What can hang from each mark:
vogo: butur gori nefan
kogu: butur gori
mima: butur gori
nefan: vogo
butur: kogu puvu vogo
gori: kogu mima vogo

Every row comes from one small tree of marks. The marks that hang from a mark follow it in brackets, in alphabetical order. Every link used is in the known rows. Which tree was each row made from?
Known rows:
vogo(butur(kogu puvu) gori nefan): [ 0.15 -0.28 -0.17  0.12  0.14 -0.11 -0.01 -0.02 -0.47  0.26  0.36 -0.28
 -0.06 -0.13 -0.01 -0.23 -0.55 -0.12]
nefan(vogo(butur(puvu) gori(kogu mima))): [ 0.08 -0.11 -0.15  0.00  0.31  0.02 -0.12  0.15 -0.54  0.03  0.32 -0.10
 -0.31 -0.06 -0.04 -0.21 -0.43  0.17]
vogo(butur(kogu puvu) gori(mima) nefan): [ 0.05 -0.09 -0.12  0.02  0.22 -0.08 -0.09  0.04 -0.53  0.29  0.45 -0.18
 -0.07 -0.16 -0.05 -0.10 -0.42 -0.09]
vogo(gori): [ 0.07 -0.23 -0.14  0.05  0.00  0.08 -0.15  0.32 -0.20  0.13 -0.12  0.04
 -0.13  0.04 -0.10  0.09 -0.27 -0.17]
mima(butur(puvu)): [-0.07 -0.30 -0.16  0.08 -0.03 -0.17 -0.03 -0.06 -0.14  0.03 -0.16 -0.07
 -0.02  0.10 -0.10 -0.43 -0.25  0.10]
nefan(vogo(gori)): [ 0.09 -0.26 -0.21  0.15  0.01  0.04  0.03  0.24 -0.27 -0.09 -0.01 -0.02
 -0.30 -0.01 -0.02  0.05 -0.37 -0.17]
mima(butur): [ 0.02 -0.29 -0.09  0.01 -0.08 -0.08 -0.05 -0.03 -0.01  0.02 -0.27 -0.02
 -0.03  0.15 -0.05 -0.20 -0.28  0.02]
kogu(gori(vogo)): [ 0.06 -0.19 -0.21  0.10 -0.29  0.12 -0.30  0.25 -0.04 -0.20 -0.11 -0.04
 -0.12  0.02 -0.07  0.07 -0.23 -0.02]
kogu(butur(puvu vogo(nefan)) gori): [ 0.02 -0.28 -0.40  0.06 -0.54 -0.16  0.04 -0.11 -0.01 -0.22  0.27 -0.26
 -0.13 -0.18 -0.07 -0.52 -0.38 -0.14]
vogo(butur gori): [ 0.18 -0.28 -0.20  0.00  0.09  0.03 -0.07  0.24 -0.29  0.16 -0.05  0.03
 -0.10  0.09 -0.13  0.01 -0.46 -0.11]
gori(kogu mima): [ 0.05 -0.07  0.14 -0.12  0.04  0.22 -0.41  0.02 -0.02  0.11  0.00  0.05
 -0.08  0.07 -0.06  0.07 -0.08  0.12]
gori(kogu mima vogo(butur nefan)): [ 0.25 -0.05 -0.03 -0.08  0.14  0.00 -0.33 -0.24 -0.09 -0.04  0.14 -0.15
 -0.13  0.01 -0.13  0.08 -0.41  0.25]
vogo(gori(kogu)): [ 0.14 -0.20  0.00 -0.02  0.04  0.18 -0.32  0.24 -0.18  0.16 -0.06 -0.07
 -0.14  0.01  0.01  0.03 -0.31  0.00]
butur(kogu puvu vogo): [ 0.16 -0.37 -0.03  0.19 -0.15 -0.02 -0.11 -0.15 -0.29 -0.08  0.38 -0.06
 -0.09 -0.23 -0.01 -0.33 -0.27 -0.04]
gori(mima vogo(butur nefan)): [ 0.17 -0.08 -0.18 -0.02  0.08 -0.10 -0.15 -0.17 -0.11 -0.08  0.08 -0.04
 -0.11  0.05 -0.25  0.14 -0.38  0.09]
kogu(butur(puvu) gori(mima)): [-0.17 -0.08 -0.24 -0.08 -0.28  0.03 -0.21  0.14 -0.13 -0.02  0.11 -0.01
 -0.09  0.05 -0.11 -0.36 -0.10  0.02]
butur(vogo): [ 0.17 -0.32 -0.12  0.08 -0.23  0.02 -0.08 -0.02 -0.01 -0.14  0.03  0.08
 -0.13 -0.06 -0.14 -0.06 -0.26 -0.11]
vogo(butur(puvu) gori(kogu)): [ 0.17 -0.27 -0.13  0.02  0.20  0.03 -0.23  0.16 -0.41  0.22  0.12 -0.12
 -0.12  0.00 -0.07 -0.28 -0.47  0.14]
gori(kogu mima(butur(puvu)) vogo): [ 0.00 -0.07 -0.03  0.01  0.14 -0.10 -0.37 -0.09 -0.27 -0.12 -0.03 -0.11
 -0.14 -0.01 -0.09 -0.31 -0.23  0.47]
mima(gori(kogu(butur))): [ 0.33 -0.29 -0.06 -0.05 -0.16  0.01 -0.20  0.06 -0.13  0.00 -0.15 -0.19
 -0.18  0.16  0.13 -0.26 -0.34  0.17]
nefan(vogo(butur)): [ 0.20 -0.35 -0.18  0.09  0.02 -0.02  0.12 -0.11 -0.12 -0.12  0.03  0.01
 -0.19  0.12 -0.07 -0.14 -0.45 -0.03]

Write each row's tree:
[ 0.23 -0.31 -0.01  0.11 -0.23 -0.04 -0.03 -0.27 -0.06 -0.06  0.34 -0.18
 -0.08 -0.24  0.04 -0.07 -0.37 -0.21]  butur(kogu vogo(nefan))
[ 0.27 -0.25 -0.15  0.11  0.10 -0.12 -0.23 -0.31 -0.17 -0.06  0.14 -0.28
 -0.11 -0.02 -0.14 -0.28 -0.50  0.29]  gori(kogu vogo(butur(puvu) nefan))
[ 0.01 -0.12 -0.02  0.10  0.12 -0.15 -0.24 -0.12 -0.43 -0.09  0.14 -0.09
 -0.09 -0.09 -0.02 -0.29 -0.22  0.30]  gori(mima(butur(kogu puvu)) vogo)
[ 0.07 -0.26 -0.32  0.08  0.10 -0.16  0.03  0.08 -0.34  0.20  0.13 -0.19
 -0.08 -0.01 -0.18 -0.18 -0.50 -0.12]  vogo(butur(puvu) gori nefan)
[-0.02 -0.10 -0.08 -0.06 -0.06 -0.22 -0.12 -0.26 -0.14 -0.07  0.25 -0.25
 -0.12 -0.20 -0.05 -0.39 -0.32  0.20]  gori(kogu mima(butur(puvu vogo(nefan))))
[ 0.07 -0.25 -0.32  0.17 -0.13 -0.18  0.02  0.09 -0.28 -0.03  0.24 -0.18
 -0.18 -0.25 -0.18 -0.16 -0.40 -0.19]  butur(puvu vogo(gori nefan))
[ 0.08 -0.16 -0.14  0.10  0.28 -0.03  0.02  0.12 -0.69  0.06  0.49 -0.08
 -0.26 -0.15  0.03 -0.19 -0.44  0.00]  nefan(vogo(butur(kogu puvu) gori(mima)))
[-0.07 -0.13 -0.09  0.04 -0.28  0.08 -0.25  0.16 -0.34 -0.07  0.53 -0.06
 -0.10 -0.30  0.06 -0.20 -0.14 -0.10]  butur(kogu(gori(mima)) puvu vogo)
[-0.06 -0.09 -0.14 -0.03 -0.08  0.00 -0.15  0.00 -0.29  0.18  0.50 -0.23
  0.01 -0.12  0.04 -0.18 -0.31 -0.10]  vogo(butur(kogu(gori(mima)) puvu) nefan)
[-0.12  0.02 -0.26 -0.05 -0.22 -0.12 -0.19  0.10 -0.04 -0.18 -0.05 -0.20
 -0.11 -0.04 -0.03  0.02 -0.30  0.02]  kogu(gori(mima(butur) vogo(nefan)))
[-0.02 -0.11 -0.23  0.05 -0.01 -0.06 -0.14  0.30 -0.44 -0.02  0.26  0.08
 -0.22 -0.21 -0.22 -0.07 -0.20 -0.07]  butur(puvu vogo(gori(mima)))
[-0.02 -0.15 -0.08  0.05 -0.08 -0.27  0.00 -0.29 -0.29 -0.05  0.42 -0.23
 -0.07 -0.28  0.03 -0.38 -0.32  0.02]  gori(mima(butur(kogu puvu vogo(nefan))))
[-0.05 -0.05 -0.07  0.11 -0.13  0.11 -0.41  0.19 -0.37 -0.10  0.33 -0.08
 -0.10 -0.17  0.01 -0.06 -0.12  0.09]  butur(kogu(gori(mima vogo)) puvu)
[ 0.03 -0.20 -0.18  0.21 -0.24 -0.02 -0.24 -0.02 -0.22 -0.11  0.31 -0.34
 -0.07 -0.21  0.06 -0.16 -0.31 -0.03]  butur(kogu(gori(vogo(nefan))) puvu)
[ 0.16 -0.24 -0.25  0.00  0.06 -0.08  0.01  0.10 -0.19  0.18  0.02 -0.14
 -0.09  0.04 -0.13  0.04 -0.54 -0.19]  vogo(butur gori nefan)
[ 0.15 -0.32 -0.13  0.19 -0.07 -0.03 -0.11  0.14 -0.52  0.00  0.40 -0.10
 -0.17 -0.31  0.01 -0.24 -0.36 -0.12]  butur(kogu puvu vogo(gori))
[-0.05 -0.13 -0.08 -0.03 -0.04  0.10 -0.24  0.15 -0.39  0.16  0.42 -0.07
  0.00 -0.06  0.04 -0.21 -0.25 -0.02]  vogo(butur(kogu(gori(mima)) puvu))
